Each row comes from the steps of one walk. Every step used is in the known rows, and no mark comes twice. Write the walk behind each row, first mark first.
Known rows:
dazot -> ruze: [-20 -11   3 -22 -11   7  -4 -26  -4 -18   5 -43   8   5  35 -34 -15   5
 -52 -12   3  22  34  23]
pesir -> mabu -> kogo -> bebi -> dazot -> ruze: [ -5  22   9 -43 -13  25  20 -36  -3  12  -4 -52  -9  14  18 -67 -10   6
 -46   4  13  16  34  51]
dazot -> mabu -> kogo: [-28   4  -8  -8 -11  17  -2 -19  -1  -7 -13 -30  -1  -3  28 -37  -6  12
 -31 -17  -3  23  17  30]
dazot -> mabu -> ruze: [-29  -6   4 -15 -13  17 -16 -21   0 -13   3 -33   4   2  40 -31 -11   1
 -39  -9  -5  28  27  17]
kogo -> bebi -> pesir -> ruze: [-15  20  13 -25 -11  -3   0 -46 -13  -3  -9 -45  24  19  24 -38 -27  -7
  -8 -13  23  26  36  35]
pesir -> ruze -> dazot -> mabu -> kogo: [-22  18   2   1 -10  12   4 -38   0  20 -20 -35   1  -7  14 -49 -14   7
 -14 -13  -2  13  34  43]
mabu -> kogo -> bebi -> ruze: [-11  13  -1 -18  -8   9   5 -39   1  -5  -5 -40  -9  14  27 -52  -3  16
 -25  -4   5  31  29  31]
mabu -> ruze -> pesir: [-18   4   4  -3 -10  -3 -17 -37 -17  -3  -2 -39   9  14  24 -29 -14  17
 -45 -11  -3  26  23  20]
mabu -> ruze -> pesir -> bebi -> dazot: [ -9   8  24 -18  -3   5  -8 -53 -15  17 -10 -51   6  11  15 -40 -28   6
 -26  13  15  19  34  37]
mabu -> ruze: [-22 -10   1  -8 -14   4  -6 -29  -7 -13   8 -39   2  11  40 -22  -5   6
 -37 -14  -2  31  29  19]
kogo -> bebi -> mabu -> ruze: [-14  19  18  -8 -10  15 -15 -32  -3  -5  14 -50   5  19  28 -55 -10  11
 -27   3   3  30  22  25]
bebi -> ruze -> dazot -> mabu: [-19   1   4 -14  -2  24 -16 -28   1  -2  -1 -34  11  -1  19 -33 -21  26
 -43   3  -2  30  52  40]
kogo -> bebi -> dazot -> mabu -> ruze -> pesir: [-12  32  20 -19   2  18 -25 -43 -11  10  -3 -38   6  10  18 -60 -29   5
 -39  14  10  26  27  38]
mabu -> ruze -> dazot: [-15   1   3   0 -12   6  -4 -42 -10   3  10 -39   1   8  28 -27  -6  19
 -38  -5 -10  32  37  32]
mabu -> kogo -> bebi -> dazot -> ruze -> pesir: [ -1  33  17 -23   1   7  -6 -51 -12  16 -10 -46  -9  13  12 -75 -18  12
 -43  10  15  14  22  46]
bebi -> mabu -> ruze: [-19  -2  15  -4  -8  16 -20 -22  -6  -6  11 -47   7  17  25 -36  -5  18
 -35  -2  -1  28  27  25]
ruze -> dazot -> mabu -> kogo -> bebi -> pesir: [-14  37   6 -22  -9  16  -8 -42 -13  12 -16 -32   6   6   8 -61 -13  21
 -20   2  -2  26  20  48]
dazot -> ruze -> pesir -> mabu -> kogo: [-13   9  -3 -23 -17   6   4 -27 -15  12 -21 -45   4  11   7 -55 -12  20
 -62 -15  -5   9  22  34]
kogo -> bebi: [-15  11  -3 -12 -10   8   6 -31  -8 -15   5 -40  12  10  30 -33 -21   6
 -29 -16   7  32  28  29]
kogo -> bebi -> mabu -> ruze -> pesir: [ -7  31  20  -3  -5   7 -28 -37 -14   6   3 -50  12  21  10 -62 -20  18
 -37   5   3  26  16  26]
pesir -> ruze -> dazot: [-16   7   2   3 -10   3   8 -42  -7  11  -5 -44  16   3  19 -24 -22   8
 -20 -18   7  21  48  42]
dazot -> ruze -> pesir -> mabu: [-14   3   0 -24 -17   8  -4 -24 -17   1 -10 -47  21  12  11 -41 -28  18
 -70 -14   1  14  33  32]
ruze -> pesir -> mabu -> kogo -> bebi: [ -9  34 -10 -14 -18   8  14 -33 -18  12 -21 -43   9  15   2 -56 -17  22
 -41 -17   0  20  14  40]
dazot -> ruze -> pesir -> bebi: [-14  -1  15 -25  -9  -3  -5 -42 -11   3 -16 -52  16   1  13 -53 -34   2
 -39  -1   7   7  29  22]

Which walk is each row?
[-13  19   9  -6  -6  20  -7 -25  -5  -9   9 -49  17  15  16 -44 -21  17
 -29  -3  11  29  26  35]  kogo -> bebi -> mabu
[-23   8  -2  -4  -8  22  -5 -26  -5   0  -3 -34  14  -5  18 -27 -22  21
 -41  -9  -4  27  36  41]  ruze -> dazot -> mabu
[ -7  27  21  -2  -6  18 -12 -43  -5  13  18 -49   5  15  16 -60 -12  21
 -28  10  -4  29  32  39]  kogo -> bebi -> mabu -> ruze -> dazot
[-20  22  11 -14  -9   8  -7 -43 -10  21 -27 -35  10   1   8 -48 -15  11
 -10  -9   4  16  33  48]  bebi -> pesir -> ruze -> dazot -> mabu -> kogo
[-13  28   4 -17  -2  12 -20 -36  -4   4 -22 -34   0   7  11 -71 -19  18
 -36   3   2  23  20  32]  dazot -> mabu -> kogo -> bebi -> ruze -> pesir
[-12   5  -6 -16 -12  11  -1 -28 -12  11 -22 -41   7  18   2 -40 -12  35
 -53 -11   1  22  32  41]  bebi -> ruze -> pesir -> mabu -> kogo
[-16  38   5  -6 -11  12   8 -47   1  23 -18 -38   0  -3  15 -69 -19  -1
  -5  -9   2  15  30  42]  pesir -> ruze -> dazot -> mabu -> kogo -> bebi
[ -2  29  15 -38  -6  19   0 -40 -15  13  -4 -53  16  17   5 -60 -35  11
 -64   6  18  16  40  51]  kogo -> bebi -> dazot -> ruze -> pesir -> mabu
[-15  20  15 -17   0  18  -4 -40  -9  21 -30 -42   1  -3  -3 -55 -28  12
 -19   9  14  10  23  47]  ruze -> pesir -> bebi -> dazot -> mabu -> kogo
[-18  17   1 -25  -6  21  -6 -30   8  -6 -10 -34  -6   5  27 -63  -9  10
 -26   1   2  27  26  30]  dazot -> mabu -> kogo -> bebi -> ruze
[-10  12  25 -17  -6   6 -12 -37  -8  19 -22 -58   2   5  -4 -79 -18  17
 -30   9   5   0  15  33]  dazot -> ruze -> pesir -> bebi -> mabu -> kogo
[-16   6  10 -20  -7  21   1 -42   7  18 -22 -41  -4  -7   9 -60 -13  19
 -14  13  -2  17  39  41]  pesir -> bebi -> ruze -> dazot -> mabu -> kogo
[ -7  16   5 -15  -2   3 -16 -40 -12  -5  -4 -42  16  17  14 -45 -29  20
 -42   0  11  30  33  30]  kogo -> bebi -> ruze -> pesir
[ -2  26  20 -27   3  10 -12 -47 -15   6   1 -49   9  12  15 -62 -33   9
 -51  10  20  19  34  43]  kogo -> bebi -> dazot -> ruze -> pesir
[-15   1   4 -15  -7  -3 -15 -32 -15  -7  -4 -43  14   8  20 -40 -24  15
 -61 -10   3  16  28  25]  dazot -> ruze -> pesir
[-16  13 -12  -7 -18   8  11 -24 -20  11 -23 -40   9  13   2 -35 -15  28
 -50 -23  -3  19  19  40]  ruze -> pesir -> mabu -> kogo
[-22  14  -5  -1  -8  19   0 -29  -4   9 -12 -30  -3  -7  17 -43  -8  23
 -31 -10 -12  22  25  43]  ruze -> dazot -> mabu -> kogo
[-11   6  28 -18  -6   8 -20 -35 -10   7 -12 -61  20   8  -1 -64 -32  13
 -37  11  11   5  26  29]  dazot -> ruze -> pesir -> bebi -> mabu
[-15  15   9 -39 -24   9   1 -36 -17  -1  -1 -45  16  26  24 -40 -15   7
 -36  -5   5  32  29  31]  kogo -> bebi -> pesir -> mabu -> ruze
[-24   8   6  -6  -9   6 -28 -28 -12  -2  -9 -34  12   4  23 -41 -22  11
 -48  -6  -6  22  20  19]  dazot -> mabu -> ruze -> pesir
[-13   5   4 -22  -6  13  -2 -36  -1 -15   5 -43   8  15  31 -38 -19  11
 -33  -3  10  36  41  28]  kogo -> bebi -> ruze
[-23   2   6 -17   1  33 -10 -20  -4  -9   1 -37  12   2  26 -23 -23  10
 -38  -2  16  28  41  46]  bebi -> dazot -> mabu
[-15  35  18 -23  -8  10  -9 -48  -9  14 -13 -40  26   6  12 -52 -33   0
 -10  -3  13  21  43  46]  kogo -> bebi -> pesir -> ruze -> dazot -> mabu
[-21  23  -4 -15 -11  19   4 -27   1  -3 -13 -32  -2   0  25 -60 -11   5
 -23 -12  -1  24  13  30]  dazot -> mabu -> kogo -> bebi
[-17   5   5  -7  -9  -1   0 -39 -17   3 -18 -45  22   4   7 -33 -36  12
 -26 -10   9  16  26  29]  ruze -> pesir -> bebi
[-14  14   5 -28 -10   2  -4 -36 -17 -14  -1 -40  21  19  24 -32 -22  10
 -27  -9  14  35  27  33]  kogo -> bebi -> pesir
[-16   5  14  -7 -10  16   5 -28  -2   7 -15 -52   2   6   7 -53 -10  16
  -8  -1   7  15  18  37]  pesir -> bebi -> mabu -> kogo
[ -9  30  15 -19  -9  -2   3 -57 -16  13  -7 -45  24  15  14 -44 -29   5
  -9  -6  17  25  44  48]  kogo -> bebi -> pesir -> ruze -> dazot
[-14  10  17   3  -5   7 -31 -29 -15   2   0 -47  14  19   9 -43 -14  26
 -44  -1  -1  24  20  27]  bebi -> mabu -> ruze -> pesir
[-16  22  18 -26  -3  29 -13 -38   0  -1   8 -40  -2   7  37 -52 -18  -4
 -29  13  11  29  32  36]  kogo -> bebi -> dazot -> mabu -> ruze
[-13  -6  24 -36  -5  17   6 -42  -2   1  -1 -56   3   2  24 -43 -27  -4
 -30  12  22  12  46  39]  pesir -> bebi -> dazot -> ruze
[ -7  14  17 -33  -1  17  -1 -43  -3  -4  12 -49   2  12  31 -52 -24   0
 -41   9  21  24  41  40]  kogo -> bebi -> dazot -> ruze
